Known rows, with every step that occurs
sigin/mobakot/lelo: [-2.50 -1.26  0.70 -2.06  2.45  0.09  1.18  2.10  0.87 -0.78 -5.90  1.98
 -0.87  0.52 -0.93  1.30  0.06  0.25  4.16  1.35 -0.76  1.65]
lelo/mobakot/sife/kurid: [-1.43  0.25  1.66  1.17  0.77  0.15 -2.04  4.60  0.99 -0.08 -0.08 -0.34
 -2.86 -1.49 -1.12  1.59 -0.58 -0.05  2.39 -1.31  0.81  1.87]
kurid/giregup/sigin/mobakot: [ 2.09 -2.06  1.03 -0.21 -0.21  0.04  0.25  0.42  0.78  0.71 -5.42  4.16
  6.04 -2.39  0.91 -0.27  0.50 -0.11  3.01  2.25 -2.04 -1.90]
giregup/sigin: [-0.28 -2.26 -0.01 -1.30  0.01 -1.24 -2.28 -0.44  0.62  0.63 -4.55  2.17
  1.55 -0.70  0.84 -0.82 -1.34 -0.74 -0.98 -0.15 -0.25 -2.25]
sife/kurid/lelo/giregup/sigin: [-1.50 -2.23 -0.39 -0.74 -1.96 -0.57 -0.41  1.71 -0.03 -0.10  0.74 -0.77
  1.84 -3.61  0.35  0.05 -1.76  1.28 -0.61  0.34  1.20 -0.35]
giregup/sigin/kurid/lelo/mobakot/sife: [ 1.59 -3.65  1.21  0.01 -0.95  0.40  1.21  2.99 -0.04  0.49  0.13  1.47
 -0.89  0.75  0.76  2.62  0.15 -2.50 -1.78 -2.33  0.66  2.10]
kurid/giregup/sigin/mobakot/sife: [ 2.67 -1.40  1.97 -0.54  0.27  0.59  0.34  1.00  0.76  0.21 -2.51  5.60
  3.83 -0.17  0.82  1.74  1.63 -1.83  2.62  1.32 -0.34 -0.35]
sife/kurid/giregup/sigin/mobakot/lelo: [-0.78 -0.27  0.21 -2.08 -0.21  0.28  1.38  2.05  0.19 -0.34 -4.93  2.18
  1.79 -1.89 -1.73  1.70  0.05  0.91  4.48  2.09 -1.02  0.18]
lelo/mobakot/sife/giregup/sigin: [-0.50 -2.43 -0.54 -0.65 -1.85  0.47 -0.93  1.57  2.05 -0.30 -2.42  2.78
 -0.21 -0.35  1.69  1.22 -0.81 -2.21 -3.20 -0.29  0.73 -0.03]
lelo/mobakot: [-1.34 -3.85  1.31  1.46  1.45 -0.23 -1.93  3.19  1.02 -0.09 -3.59 -0.77
 -1.79 -1.11  1.29 -0.30 -0.82 -1.28 -1.38 -1.59  0.40  0.84]
mobakot/lelo/giregup/sigin: [-1.95 -2.01 -1.06 -1.57 -0.94 -0.59 -0.82  0.24  0.58 -1.09 -2.73  1.50
 -0.30 -2.24  0.37  1.32 -1.52 -0.82 -0.93  0.55  1.28 -0.22]
mobakot/sife/giregup/sigin/kurid: [ 0.95 -0.65 -1.79 -2.03 -1.71 -0.67 -0.70 -0.37  2.27  0.22 -4.92  3.73
 -0.23 -0.09  0.21  3.13 -1.71 -0.49  0.21 -1.12 -3.25  0.75]
sigin/kurid/lelo: [-0.29 -3.98  0.65 -2.69  0.91 -1.11  0.88  1.54 -0.18  0.57 -1.92 -1.23
  0.70  0.59 -0.08  0.78 -0.75  2.61  0.75 -1.56 -1.98  1.73]
kurid/lelo/mobakot/sigin: [-0.26 -3.51  1.18  0.67  0.23  0.90  0.47  4.20  3.44  0.09  2.09 -0.28
  0.25  0.84  4.10  0.50  0.32 -1.15 -5.01 -0.97 -0.25  1.62]
lelo/giregup: [-2.62 -2.44  0.44 -0.04  1.54 -0.69 -2.50  1.22  1.48 -1.52 -1.39 -0.18
 -0.49 -2.66  1.30  0.41 -1.00  0.96  0.44  0.18  0.80  1.11]
sife/mobakot/lelo/giregup/sigin: [-1.83 -1.96 -1.11 -1.20 -1.19  0.79  0.70  1.61  0.20 -1.07 -2.91  1.96
  0.06 -2.04  0.79  1.48 -1.86 -1.68 -0.87  0.94  1.99  0.44]
kurid/lelo/giregup: [-2.70 -4.39  0.95 -1.07  0.97 -0.39 -0.18  2.37  0.27 -1.26  1.53 -2.09
  0.74 -2.04  1.37  0.10 -0.53  2.19 -0.73  0.11  1.76  1.91]
lelo/giregup/sigin/mobakot/sife/kurid: [-0.77  2.05  0.62  1.07 -0.65  0.35 -0.65  3.29  1.33 -0.03 -0.27  2.51
  0.35 -3.23 -1.18  2.15 -0.72  0.11  5.00  1.03 -0.15  1.12]
mobakot/sife/kurid/lelo: [-1.76 -2.03  2.23 -2.09  1.05 -0.16  0.21  4.01 -0.54  0.17  2.50 -2.03
 -0.10  0.27 -0.95  0.44  0.22  2.78  1.65 -0.65  1.35  1.90]

Rows
[-0.25 -4.89 -0.54 -0.03 -2.23  0.24  1.62  3.42  0.78  0.43 -1.96 -1.38
 -0.40 -1.27  1.17  1.14 -1.47 -0.24 -3.06 -1.89 -1.01  1.97]  sife/giregup/sigin/kurid/lelo/mobakot
[-1.53 -1.17 -0.03 -1.96  0.68  0.04  1.45  1.28  0.61 -0.26 -6.23  3.10
  0.28 -0.04 -0.81  1.22 -0.40 -0.90  3.00  1.50 -0.74  0.37]  giregup/sigin/mobakot/lelo
[ 1.86 -3.36  0.76 -2.02 -0.48 -0.87 -2.17 -0.81 -0.03  0.20 -3.72  2.19
  4.70 -1.75  1.09 -0.56  0.07  0.45 -1.05  0.68 -0.42 -2.91]  kurid/giregup/sigin
[-0.13 -4.46  2.65 -0.02  1.12  0.62  0.47  4.10  0.03 -0.19  1.35  0.10
 -1.37  1.42  1.20  1.36  1.04 -1.78 -1.85 -1.79  2.37  2.48]  kurid/lelo/mobakot/sife
[-3.83 -2.22 -0.07 -1.67  1.51 -0.33 -0.92  1.74  1.01 -2.36 -1.80 -0.43
 -2.36 -1.69  0.04  1.91 -0.80  0.85  0.77  0.40  1.60  2.32]  mobakot/lelo/giregup
[ 1.16 -1.40 -1.74 -0.53 -2.44 -0.19 -0.18  0.85  2.27  0.28 -4.55  3.09
 -1.03 -0.73  0.54  3.36 -1.79 -1.56 -0.91 -1.69 -2.87  1.28]  lelo/mobakot/sife/giregup/sigin/kurid
[ 1.35 -0.43  2.62 -0.84  0.96  0.35 -1.18  2.66  0.48 -0.41 -0.91  1.65
  3.52 -2.36 -0.79  1.46  1.61  2.47  4.86  1.40 -0.86  0.31]  sigin/mobakot/sife/kurid/giregup
[-2.64 -2.05  1.16 -0.69  0.19  0.07 -0.06  3.86  0.22 -1.23  3.95 -2.11
 -0.30 -2.58  0.06  1.41 -0.39  2.47  1.17  0.00  2.15  2.77]  mobakot/sife/kurid/lelo/giregup
[-2.37 -1.09 -0.83 -2.47 -0.05  0.49  1.80  1.62  1.58 -0.74 -6.16  2.93
 -0.05 -0.13 -0.46  1.60 -0.59 -0.32  2.23  1.95 -0.87  0.96]  sife/giregup/sigin/mobakot/lelo
[ 0.84 -0.66  1.11  0.59  0.00  0.63  0.33  1.47  1.40 -0.17 -1.60  5.30
  1.83 -0.81  0.94  2.19  0.53 -2.57  2.49  1.15  0.31  0.77]  lelo/giregup/sigin/mobakot/sife
[-0.54 -1.31  1.61 -1.22 -0.54  0.24  1.75  3.84 -0.43  0.87  1.48  0.08
  1.98 -0.73 -0.88  0.57  0.06  1.59  2.73  0.37  0.53  1.07]  giregup/sigin/mobakot/sife/kurid/lelo
[ 0.64 -3.83 -0.12 -2.59 -0.82 -1.11  1.16  0.69 -0.44  1.11 -2.19 -0.12
  1.79  0.05  0.08  0.69 -1.21  1.54 -0.32 -1.38 -1.91  0.43]  giregup/sigin/kurid/lelo
[ 0.49 -2.98  0.34 -2.28  0.38 -0.43  1.34  1.94  2.02  0.57  0.25 -0.02
  1.14  1.44  1.88  1.52 -0.27  1.81 -1.21 -1.31 -2.77  1.99]  mobakot/sigin/kurid/lelo
[-0.99 -3.75 -0.27 -1.12 -1.43 -0.62 -0.23  0.80  0.03 -0.18 -0.01  0.10
  2.29 -2.55  1.41 -0.20 -1.21  0.22 -2.10  0.24  1.43 -0.55]  kurid/lelo/giregup/sigin
[-0.14 -1.17 -0.10  1.18 -0.64  0.06  0.30  1.01  1.55  0.21 -4.26  3.78
  3.33 -3.36  1.09  0.26 -0.97 -1.01  2.86  1.97 -1.18 -0.53]  lelo/giregup/sigin/mobakot
[ 2.38 -2.98  1.00 -2.24  1.07 -1.04 -1.78 -0.28  0.64 -0.34 -4.54  1.21
  3.19 -1.48  0.12  1.61  0.40  2.62  2.03 -0.41 -3.24 -0.06]  sigin/kurid/giregup
[-0.19 -1.82  0.43 -2.44  0.35  0.26  1.55  1.08  0.20 -0.51 -5.68  3.06
  2.26 -0.72 -0.66  1.46  0.50 -0.11  2.99  2.03 -0.77 -0.06]  kurid/giregup/sigin/mobakot/lelo
[-2.10 -1.53  1.27  0.17 -0.02  0.52  1.23  4.29  0.49 -0.91  3.11 -0.92
  0.88 -3.13 -0.11  1.60 -0.11  2.16  3.05  0.96  1.32  3.03]  sigin/mobakot/sife/kurid/lelo/giregup
[-2.06 -3.83  1.58  0.90  0.12  0.10  0.17  5.47 -0.18  0.36  0.37 -3.86
 -1.22 -1.96  0.02 -0.36 -0.91  1.19 -0.60 -1.59  1.10  1.89]  sife/kurid/lelo/mobakot
[ 3.13 -1.90  0.67 -1.88  0.43 -0.37 -1.38  0.21  2.74 -0.26 -2.37  2.41
  3.67 -0.65  1.96  2.40  0.86  1.75  0.12 -0.18 -4.09  0.19]  mobakot/sigin/kurid/giregup
[ 3.20 -1.82  0.63 -1.48  0.14  0.87  0.19  1.54  2.37 -0.25 -2.56  2.86
  3.86 -0.52  2.41  2.51  0.54  0.93  0.15  0.26 -3.38  0.86]  sife/mobakot/sigin/kurid/giregup
[-1.51 -3.65 -0.07 -1.15  0.02 -0.68  0.45  1.79  0.57 -0.94  0.34 -1.46
  0.35 -2.32  0.65  1.70 -1.11  2.32  0.40 -0.73 -0.42  2.65]  sigin/kurid/lelo/giregup
[-0.91 -2.19 -0.68 -0.28 -0.90 -0.86 -2.10 -0.12  0.97 -0.44 -2.42  1.63
  1.40 -2.92  1.33  0.11 -1.64 -0.74 -1.20  0.34  0.66 -1.18]  lelo/giregup/sigin
